Known rows, with every way that one mark hangs from another
z89[z643]: | -.42 | -.08 | -.07 |  .24 | -.19 |  .29 | -.11 | -.18 | -.15 | -.19 | -.14 |  .33 |  .27 |  .17 | -.16 | -.03 |  .13 |
z89[z643[z134 z256 z599 z932]]: | -.03 | -.06 | -.33 |  .09 | -.08 |  .34 | -.01 | -.39 | -.14 | -.16 | -.12 |  .25 |  .36 | -.11 | -.51 | -.03 | -.08 |
z64[z643[z599]]: | -.05 |  .04 | -.15 |  .13 | -.42 |  .56 | -.11 | -.43 | -.06 | -.20 |  .10 |  .20 |  .47 | -.10 | -.13 |  .12 |  .09 |
z64[z643[z599 z733 z932]]: |  .29 |  .22 | -.34 |  .17 | -.40 |  .50 | -.03 | -.55 | -.12 | -.22 | -.15 |  .31 |  .47 | -.16 | -.30 | -.04 | -.11 |
z64[z643[z89 z134 z256 z599 z932]]: |  .23 |  .01 | -.46 | -.09 | -.13 |  .52 | -.05 | -.61 | -.03 | -.02 |  .20 |  .33 |  .39 | -.14 | -.41 |  .06 | -.13 |
z643[z89 z256 z599 z932]: | -.16 | -.08 | -.36 | -.03 | -.12 |  .75 |  .02 | -.82 |  .00 |  .16 |  .30 |  .20 |  .33 | -.26 | -.46 |  .04 | -.59 |
z89[z643[z134 z599 z733]]: | -.05 |  .03 | -.21 |  .07 | -.35 |  .24 | -.12 | -.29 | -.22 | -.16 | -.52 |  .24 |  .31 |  .02 | -.50 |  .00 | -.07 |
z256[z106]: | -.53 | -.32 | -.03 |  .29 | -.30 |  .26 | -.29 | -.35 | -.01 | -.06 |  .04 |  .27 |  .26 |  .34 | -.01 | -.20 |  .01 |
z64[z643]: | -.15 |  .01 | -.14 |  .15 | -.34 |  .42 | -.12 | -.35 | -.10 | -.22 |  .12 |  .35 |  .36 |  .11 |  .03 |  .00 |  .22 |
z108[z643]: | -.34 | -.04 | -.02 |  .13 | -.38 |  .36 | -.03 | -.18 | -.23 | -.12 | -.09 |  .23 |  .35 |  .22 |  .05 | -.20 |  .12 |
z64[z643[z256]]: | -.16 |  .05 | -.17 |  .15 | -.25 |  .56 | -.11 | -.45 |  .03 | -.17 |  .28 |  .22 |  .40 | -.01 | -.06 | -.01 |  .10 |
z358[z643[z134 z256[z106] z733 z932]]: | -.05 | -.05 | -.25 |  .29 | -.15 |  .00 | -.24 | -.49 |  .09 | -.22 | -.19 |  .36 |  .22 |  .19 | -.44 | -.16 | -.13 |
z932[z643[z134 z256 z599]]: | -.30 | -.21 | -.19 | -.13 | -.44 |  .43 | -.15 | -.45 | -.23 |  .06 |  .06 |  .31 |  .44 |  .07 | -.38 | -.07 | -.16 |
z89[z643[z932]]: | -.24 | -.06 | -.21 |  .26 | -.09 |  .25 | -.01 | -.23 | -.21 | -.22 | -.14 |  .45 |  .27 |  .13 | -.21 | -.12 |  .08 |
z89[z643[z733]]: | -.27 |  .07 | -.13 |  .25 | -.27 |  .29 | -.12 | -.24 | -.16 | -.17 | -.39 |  .33 |  .26 |  .15 | -.30 | -.10 | -.02 |
z89[z643[z134 z733]]: | -.15 |  .00 | -.21 |  .08 | -.26 |  .10 | -.13 | -.20 | -.25 | -.18 | -.50 |  .39 |  .20 |  .23 | -.34 | -.12 |  .06 |
z358[z643[z733]]: | -.30 |  .05 | -.02 |  .28 | -.39 |  .18 | -.18 | -.42 | -.02 | -.24 | -.23 |  .31 |  .23 |  .14 | -.21 |  .03 | -.08 |
z89[z643[z134]]: | -.30 | -.15 | -.16 |  .07 | -.18 |  .11 | -.11 | -.14 | -.25 | -.19 | -.25 |  .40 |  .20 |  .25 | -.21 | -.05 |  .22 |
z108[z643[z599 z932]]: | -.06 |  .02 | -.15 |  .14 | -.37 |  .44 |  .07 | -.32 | -.24 | -.13 | -.11 |  .21 |  .46 | -.02 | -.15 | -.17 | -.06 |

Rows
| -.15 |  .01 | -.24 |  .25 | -.09 |  .53 | -.01 | -.42 | -.04 | -.16 | -.01 |  .19 |  .42 | -.19 | -.45 | -.01 | -.17 | | z89[z643[z256 z599 z932]]
| -.20 | -.12 | -.16 |  .05 | -.27 |  .26 | -.10 | -.23 | -.21 | -.17 | -.27 |  .25 |  .32 |  .04 | -.37 |  .07 |  .08 | | z89[z643[z134 z599]]
| -.31 | -.25 | -.24 | -.21 | -.33 |  .49 | -.18 | -.50 | -.19 |  .23 |  .12 |  .38 |  .38 |  .10 | -.48 | -.01 | -.31 | | z932[z643[z89 z134 z256 z599]]
| -.43 | -.24 | -.15 |  .12 | -.17 |  .70 | -.27 | -.66 |  .20 |  .24 |  .29 |  .03 |  .37 | -.05 | -.45 |  .04 | -.50 | | z643[z89 z256[z106] z599]
| -.37 | -.09 | -.17 | -.03 | -.41 |  .38 | -.20 | -.40 | -.27 |  .18 | -.15 |  .58 |  .27 |  .32 | -.33 | -.18 | -.30 | | z932[z643[z89 z733]]
| -.18 | -.01 | -.13 |  .28 | -.22 |  .42 | -.07 | -.60 |  .09 | -.23 |  .16 |  .17 |  .38 | -.20 | -.38 |  .11 | -.22 | | z358[z643[z256 z599 z932]]
| -.15 | -.13 | -.26 | -.21 | -.49 |  .33 | -.20 | -.45 | -.32 |  .20 | -.29 |  .49 |  .33 |  .19 | -.53 | -.08 | -.34 | | z932[z643[z89 z134 z599 z733]]
| -.28 | -.25 | -.16 | -.13 | -.52 |  .28 | -.16 | -.35 | -.36 |  .01 | -.09 |  .42 |  .39 |  .18 | -.29 | -.06 | -.04 | | z932[z643[z134 z599]]
| -.26 | -.03 | -.12 |  .05 | -.60 |  .46 | -.16 | -.44 | -.27 |  .02 | -.24 |  .35 |  .46 |  .08 | -.37 | -.12 | -.28 | | z932[z643[z599 z733]]
|  .05 | -.07 | -.30 | -.11 | -.25 |  .32 |  .04 | -.33 | -.29 |  .04 | -.17 |  .34 |  .34 |  .09 | -.31 | -.12 | -.12 | | z108[z643[z89 z134 z599 z932]]
| -.16 | -.10 | -.30 | -.21 | -.41 |  .47 | -.20 | -.55 | -.20 |  .25 | -.14 |  .37 |  .37 |  .08 | -.63 | -.08 | -.46 | | z932[z643[z89 z134 z256 z599 z733]]
|  .21 |  .01 | -.46 | -.11 | -.45 |  .26 |  .03 | -.67 | -.34 | -.11 | -.42 |  .32 |  .27 | -.09 | -.43 | -.14 | -.35 | | z643[z134 z599 z733 z932]
|  .04 |  .14 | -.38 |  .10 | -.35 |  .67 |  .04 | -.83 | -.07 | -.05 | -.09 |  .10 |  .40 | -.34 | -.49 | -.12 | -.60 | | z643[z256 z599 z733 z932]
| -.14 | -.02 | -.21 |  .25 | -.17 |  .39 | -.01 | -.32 | -.17 | -.21 | -.16 |  .31 |  .39 | -.07 | -.36 |  .00 | -.05 | | z89[z643[z599 z932]]
|  .04 | -.02 | -.32 | -.12 | -.23 |  .57 | -.14 | -.55 |  .01 |  .02 |  .21 |  .21 |  .38 | -.09 | -.38 |  .15 | -.09 | | z64[z643[z89 z134 z256 z599]]
|  .18 |  .02 | -.56 | -.22 | -.21 |  .50 | -.01 | -.85 | -.13 |  .17 | -.15 |  .26 |  .25 | -.20 | -.69 | -.07 | -.67 | | z643[z89 z134 z256 z599 z733 z932]
